Each row comes from the steps of one walk. Every step used is in the known rows, and no mark comes twice. Write the walk behind each row, first mark first.
Known rows
pipabin kipid zimad zifi pufem: [-.07 .10 -.05 -.15 .14 .05 -.27 -.06 -.05 -.26 .14 -.22 -.10 .03 .05 -.12 -.18 .21 -.07 -.03 .03]
pufem zifi pipabin bakos zimad kipid: [.06 .01 .12 -.22 .17 .03 -.34 -.26 -.04 -.08 -.21 -.22 -.15 -.37 -.02 -.34 -.02 -.02 -.20 -.01 .27]
kipid pufem: [-.01 .06 .24 .07 .04 .03 -.24 -.25 -.03 -.34 .14 -.22 -.05 -.23 .13 -.22 .18 .32 -.07 -.08 -.15]
zimad zifi: [-.08 .09 .19 -.06 .10 -.02 -.15 -.13 -.08 -.33 .10 -.13 -.05 -.28 .06 -.21 -.06 .22 -.17 -.08 -.20]
bakos pipabin: [-.02 .02 .29 .08 -.09 .12 -.24 -.14 -.03 -.28 -.21 -.15 -.05 -.38 .12 -.09 .15 .14 -.15 -.05 -.23]
bakos pufem: [-.01 .03 .26 -.07 -.12 .04 -.12 -.16 -.07 -.31 -.16 -.19 .01 -.32 .11 -.10 .07 .12 -.19 -.11 -.19]
zimad kipid: [-.07 .01 .04 -.12 .02 .02 -.22 -.17 -.07 -.26 -.17 -.17 -.06 -.32 .09 -.26 .11 .24 -.11 -.04 -.02]
pipabin zifi pufem: [.09 .08 .08 -.05 .15 .12 -.26 -.18 -.09 -.25 .30 -.16 -.14 -.13 .07 -.21 .02 .05 -.14 -.10 .02]
zifi pipabin: [.01 .06 .14 -.05 .05 .06 -.22 -.35 -.04 -.28 -.03 -.17 -.08 -.29 .03 -.20 .03 -.03 -.07 -.12 -.05]
pufem zifi pipabin: [.13 .09 .08 -.03 .11 .04 -.20 -.41 -.05 -.21 .08 -.13 -.08 -.31 -.01 -.21 -.13 -.08 -.08 -.12 .03]
kipid zimad zifi pufem: [.00 .06 .06 -.10 .12 .06 -.22 -.01 -.04 -.26 .29 -.18 -.10 -.05 .05 -.08 -.17 .18 -.04 -.06 -.04]
kipid pipabin bakos zimad: [.07 .00 .23 -.07 -.06 .05 -.32 -.09 -.04 -.19 -.14 -.19 -.10 -.28 .20 -.10 .25 -.01 -.18 .00 -.03]
pipabin bakos pufem zifi: [.13 .08 .23 -.07 .05 .02 -.15 -.41 -.04 -.23 -.09 -.19 -.02 -.36 .05 -.10 -.14 -.09 -.28 -.10 -.03]
pufem zifi pipabin kipid zimad: [.03 .13 -.09 -.12 -.02 .05 -.29 -.52 -.02 -.14 -.04 -.17 -.06 -.06 .05 -.10 -.23 -.13 .01 -.08 .24]
pufem zifi pipabin kipid: [.02 .14 -.08 -.10 .13 .03 -.27 -.47 -.07 -.21 -.13 -.19 -.08 -.20 .00 -.25 -.12 -.03 -.13 -.09 .12]
zimad kipid pipabin bakos: [-.03 .04 .03 -.09 .05 .05 -.30 -.06 -.06 -.25 -.16 -.19 -.09 -.29 .17 -.11 .06 .05 -.15 .01 -.02]
kipid zimad: [.01 .04 .13 -.03 -.18 .06 -.21 -.40 .00 -.24 .04 -.12 -.02 -.15 .17 -.02 .01 .01 .00 -.07 -.03]
zimad kipid pufem zifi pipabin bakos: [.06 .10 .11 -.08 .31 .03 -.32 -.39 -.01 -.20 .03 -.26 -.15 -.30 -.04 -.30 -.19 .01 -.15 -.06 .18]
pipabin kipid zimad zifi: [-.15 .14 .02 -.14 .01 .00 -.23 -.24 -.05 -.25 .01 -.16 -.04 -.06 .10 -.12 -.20 .15 -.07 -.04 .02]
bakos pufem zifi pipabin kipid: [.00 .13 -.01 -.16 .08 .03 -.22 -.33 -.09 -.21 -.23 -.23 -.05 -.21 -.01 -.21 -.18 -.03 -.17 -.11 .11]
kipid pufem zifi pipabin bakos zimad: [.14 .06 .31 -.06 .18 .04 -.35 -.37 .00 -.14 .02 -.26 -.15 -.30 .01 -.29 .04 -.04 -.18 -.05 .16]
pufem zifi pipabin bakos zimad: [.16 .04 .25 -.11 .13 .04 -.31 -.44 -.01 -.12 -.10 -.20 -.14 -.36 .01 -.24 .03 -.18 -.23 -.06 .15]
pufem zifi pipabin bakos: [.14 .10 .15 -.05 .21 .05 -.26 -.61 .00 -.20 -.01 -.19 -.11 -.34 -.02 -.19 -.16 -.23 -.21 -.10 .07]

Which walk is each row?
[.15 .08 .15 -.05 -.01 .03 -.18 -.14 -.09 -.22 -.06 -.16 -.03 -.30 .12 -.01 -.15 -.07 -.21 -.07 -.05] -> kipid pipabin bakos pufem zifi
[-.05 .11 .28 -.18 .07 .05 -.19 -.21 -.01 -.23 -.06 -.24 -.06 -.21 .00 -.05 -.37 -.14 -.18 -.09 .04] -> kipid zimad zifi pipabin bakos pufem
[.04 .03 .22 -.14 .27 .05 -.29 .00 -.04 -.23 .10 -.25 -.16 -.20 .01 -.23 .03 .17 -.24 -.02 -.02] -> pipabin bakos zimad zifi pufem
[.04 .14 .03 .02 .12 .00 -.27 -.39 -.06 -.25 .07 -.23 -.06 -.18 .09 -.26 .01 .24 -.11 -.07 .02] -> pipabin kipid pufem zifi
[-.02 .06 .25 -.13 .08 -.01 -.28 .09 -.08 -.23 .00 -.17 -.11 -.27 .13 -.15 .04 .11 -.21 .01 -.08] -> kipid pipabin bakos zimad zifi
[-.05 .11 .32 -.17 .17 .03 -.17 -.15 -.04 -.29 -.12 -.25 -.07 -.32 -.03 -.14 -.25 -.05 -.28 -.11 -.07] -> zimad zifi pipabin bakos pufem
[-.02 -.03 .05 -.15 -.12 .03 -.31 .27 -.13 -.19 -.17 -.15 -.10 -.27 .20 -.17 .24 .25 -.03 .03 .01] -> bakos zimad kipid pipabin
[-.05 .04 .29 -.13 .05 -.03 -.21 -.02 -.08 -.24 .02 -.15 -.08 -.31 .07 -.25 .09 .24 -.19 -.05 -.11] -> bakos zimad zifi
[.06 .02 .00 -.18 .08 .11 -.36 .33 -.16 -.15 .19 -.16 -.21 -.10 .13 -.23 .11 .15 -.06 .00 .17] -> bakos zimad kipid pipabin zifi pufem
[.10 .08 .01 -.04 .08 .13 -.29 .11 -.13 -.26 .35 -.14 -.16 -.07 .15 -.12 .04 .05 -.06 -.06 -.01] -> kipid pipabin zifi pufem
[.09 .04 .19 -.08 .18 .00 -.33 -.24 -.04 -.14 .02 -.25 -.13 -.32 .04 -.34 .03 .21 -.18 .00 .17] -> pipabin bakos zimad kipid pufem zifi
[-.08 .11 -.04 -.12 -.06 .07 -.30 -.45 -.01 -.20 -.14 -.19 -.06 -.05 .09 -.09 -.12 -.07 .01 -.07 .16] -> zifi pipabin kipid zimad
[-.09 .09 .05 -.09 .12 .12 -.31 .11 -.04 -.23 .03 -.22 -.12 -.03 .04 -.06 -.19 .22 -.07 -.01 .00] -> bakos pipabin kipid zimad zifi pufem
[.11 .08 .16 -.09 .04 .04 -.15 -.26 -.08 -.22 -.02 -.16 -.05 -.33 -.02 -.16 -.19 -.09 -.14 -.14 .01] -> bakos pufem zifi pipabin
[-.01 .10 .30 .03 -.03 .14 -.27 -.17 -.08 -.22 .03 -.10 -.09 -.30 .11 -.17 .04 -.03 -.17 -.08 -.06] -> bakos pipabin zifi
[-.07 .09 -.03 -.09 -.14 .05 -.27 -.46 -.01 -.22 -.14 -.18 -.02 -.06 .17 -.06 -.01 .04 -.03 -.05 .08] -> pipabin kipid zimad
[.05 .07 .09 -.02 .13 -.01 -.24 -.20 -.07 -.23 .12 -.19 -.09 -.28 .05 -.31 -.02 .31 -.08 -.05 .06] -> zimad kipid pufem zifi
[-.03 .09 .00 -.12 -.01 .06 -.28 .11 -.16 -.22 .12 -.09 -.12 -.19 .18 -.20 .00 .06 -.05 -.03 .08] -> zimad kipid pipabin zifi
[.01 .13 -.02 -.17 -.08 .06 -.24 -.37 -.05 -.15 -.13 -.20 -.04 -.08 .04 -.06 -.30 -.13 -.03 -.09 .22] -> bakos pufem zifi pipabin kipid zimad
[-.03 .06 .33 -.14 .15 -.01 -.25 -.16 -.04 -.23 -.05 -.20 -.10 -.32 .06 -.25 .03 .10 -.28 -.03 -.06] -> pipabin bakos zimad zifi
[.02 .12 .14 .08 .08 .06 -.30 -.22 -.05 -.23 -.04 -.22 -.07 -.23 .08 -.21 -.01 .26 -.13 -.04 -.02] -> bakos pipabin kipid pufem zifi
[-.16 .16 -.01 -.17 .19 .01 -.26 -.21 -.08 -.29 -.11 -.22 -.08 -.17 -.01 -.28 -.15 .11 -.15 -.08 .01] -> zimad zifi pipabin kipid
[-.03 .12 .19 -.12 .18 .04 -.26 -.39 .02 -.23 .07 -.20 -.11 -.20 .00 -.11 -.31 -.16 -.13 -.07 .07] -> kipid zimad zifi pipabin bakos
[-.16 .18 .09 -.07 .25 .01 -.30 -.13 -.06 -.32 .08 -.29 -.11 -.11 .01 -.32 -.10 .31 -.08 -.07 .00] -> zimad zifi pipabin kipid pufem
[-.06 .11 .14 -.12 .07 .03 -.21 -.19 -.04 -.24 .18 -.14 -.08 -.16 .00 -.13 -.29 -.01 -.01 -.10 .02] -> kipid zimad zifi pipabin
[-.03 -.02 .17 -.19 .07 .03 -.32 -.21 -.03 -.16 -.31 -.23 -.11 -.37 .08 -.29 .20 .12 -.23 .01 .12] -> pipabin bakos zimad kipid
[-.13 .12 .07 -.22 .15 .01 -.30 -.13 -.08 -.20 -.17 -.23 -.11 -.18 .00 -.32 -.04 .12 -.16 -.05 .09] -> bakos zimad zifi pipabin kipid
[.04 .11 .10 -.02 -.06 .07 -.25 -.03 -.14 -.26 .23 -.07 -.09 -.16 .21 -.12 .04 -.03 -.07 -.07 -.03] -> kipid pipabin zifi
